Each row comes from the steps of one path. Every step used is in the known rows, and no mark comes twice. Write the path behind each row, first mark first.
In the rows, zero is written as 128.
Known rows:
pufe/nimafuz/noli/bazofi: [109 124  83 152  90  86 141 162 172 117  61  97  87 122  98  87 148 148
 109]
pulob/mave/pufe/nimafuz/noli/labos: [128 114  71 141  90  80  90 136 178 132 107 122  97 122  85 112 151 134
 142]
noli/nimafuz: [ 92  75  84 117 105 100 137 148 172 109  93  80 125 128  96 102 135 119
 132]
mave/pufe/nimafuz/noli/bazofi/kere: [126 109  70 153  87  83 121 169 159 102 108 122  74 103 114 102 122 126
 149]
labos/kere/nimafuz/pufe: [125 173  96 134 115 104 116 140 128 140  92  89 113 122 110 105 166 127
 155]
kere/labos/pulob/mave/pufe/nimafuz: [116 107  99 111 112  90  97 133 154 130  93  90  83  98  49 116 161 159
 135]
pulob/mave/pufe/nimafuz: [122 116  84 148  91  72  76 135 175 145 126 122  91 129  71 123 153 140
 145]
kere/bazofi: [105 100  77 107 128  92 128 110 154 141 103  85  70 117 102  91 107 144
 176]
nimafuz/noli/bazofi/kere: [106 105  57 106  76 121 135 160 149 112  63 102  98 115 153  92 116 121
 115]
pulob/mave/pufe/nimafuz/noli/bazofi/kere: [115 107  71 151  77  81  79 146 170 140 120 133 100 130  93 120 136 134
 138]
labos/kere/nimafuz/noli/bazofi: [114 168 106 132  97 114 115 152 136 135  76  87 106 138 127  91 155 134
 148]
bazofi/kere/labos/pulob/mave/pufe/nimafuz: [100  95  73 130  96 103  85 156 120 128 122 121  87 106  88 140 141 144
 132]
bazofi/kere/nimafuz/noli/labos/pulob/mave: [103 116  68 129  96 120 106 155 126 131 101 132  97 120 125 113 131 138
 144]
noli/labos/pulob/mave: [118  92  71  83  84 110 109 138 167 124  70  95  98 121  74 135 149 117
 130]
mave/pufe/nimafuz: [131 117  84 151 103  73 116 156 163 107 121 113  66 102  85 109 141 130
 157]
pulob/mave/pufe/nimafuz/noli/bazofi/kere/labos: [111 103  72 146  89  84  78 141 167 135 119 128 100 119  83 110 137 138
 136]
bazofi/kere/nimafuz/noli/labos/pulob: [104 117  68 125 101 124 121 160 121 119  96 126  91 113 131 107 128 134
 146]
noli/bazofi/kere/nimafuz: [ 76  94  79 118  93 117 106 154 149 127 114 118 100 124  95  92 101 113
 131]
kere/labos/pulob/mave: [108 105  95  91 112 102  99 125 149 135  85  81  89 104  56 118 163 156
 126]

Write each row's path:
[123 124  78 145  89  87 133 157 171 121  54 102  91 123  92 107 166 154
 115] | pufe/nimafuz/noli/labos/pulob/mave
[129 125  57  97  99 120 148 142 144 106  42  80  97 111 153  87 138 122
 137] | nimafuz/noli/labos/kere/bazofi
[ 73  75  70 100  94 121 104 150 143 117 108 103 102 110  89  99 105 110
 113] | noli/bazofi/kere/labos
[125  94  73 103  85  98 107 146 172 118  78 106  92 119  67 134 147 121
 138] | noli/labos/pulob/mave/pufe/nimafuz
[131 117  99 126  65  78  83 150 170 151  96 109  83 137  74 162 155 152
 149] | labos/pulob/mave/pufe/nimafuz
[122 112  93 111 109  93 107 135 154 124  80  90  83  97  68 109 160 162
 132] | kere/labos/pulob/mave/pufe/nimafuz/noli
[120 136  83 155 100  84 143 159 162 118  64  96  80 117 106  94 165 158
 114] | pufe/nimafuz/noli
[128 107  77 145  89  85 118 168 155 102 100 116  72  95 103 106 123 136
 149] | mave/pufe/nimafuz/noli/bazofi/kere/labos/pulob
[ 83  76  78 121  80 104  86 157 155 127 114 119 101 117  74 116 108 122
 123] | noli/bazofi/kere/labos/pulob/mave/pufe/nimafuz
[119 141  82 118 133 117 152 136 156 109  71 102  87 104 110  48 141 139
 152] | kere/nimafuz/noli/labos
[135 114  59  86  86 119 154 152 156 100  33  85  89 105 138 102 143 127
 126] | nimafuz/noli/labos/pulob
[104 118  76 156  86  91 134 168 161 117  70 107  89 123 108  94 143 147
 108] | pufe/nimafuz/noli/bazofi/kere
[119 131  76 150 104  89 145 153 157 114  57  91  87 121 108  89 153 149
 128] | pufe/nimafuz/noli/labos/kere/bazofi
[130 138  86 123 119 108 133 137 164 119  78 114  88 109 105  67 136 144
 166] | kere/nimafuz/noli/labos/pulob/mave/pufe
[ 89  92  65 110 115 120 104 147 109 116 118 106  89  96 104 116 139 130
 120] | bazofi/kere/labos
[114 104  93 109 102  95 105 137 161 125  79  91  89 100  63 103 148 156
 129] | kere/labos/pulob/mave/pufe/nimafuz/noli/bazofi
[108 140  93 124 121 113 143 139 163 120  77 103  89 113 110  47 127 144
 150] | kere/nimafuz/noli/bazofi
[123 109  87 128  52  88  83 160 165 148  89 120  91 136  97 157 137 146
 142] | labos/pulob/mave/pufe/nimafuz/noli/bazofi/kere
[112 131  83 104 113 121 122 143 142 110  80  88 105 118  92  95 155 107
 144] | noli/labos/kere/nimafuz
[120 114  78 146  82  77  85 140 183 139 111 123  98 129  85 111 141 137
 139] | pulob/mave/pufe/nimafuz/noli/bazofi
[103 100  58 102  89 123 136 155 145 107  63  98  98 104 143  81 118 124
 111] | nimafuz/noli/bazofi/kere/labos
[124 106  71 148  99  85 120 162 155  96 106 117  75  92 105  93 123 130
 147] | mave/pufe/nimafuz/noli/bazofi/kere/labos
[122 117  97 104  65  92  86 141 165 161  83  97  91 142  80 162 160 150
 136] | labos/pulob/mave
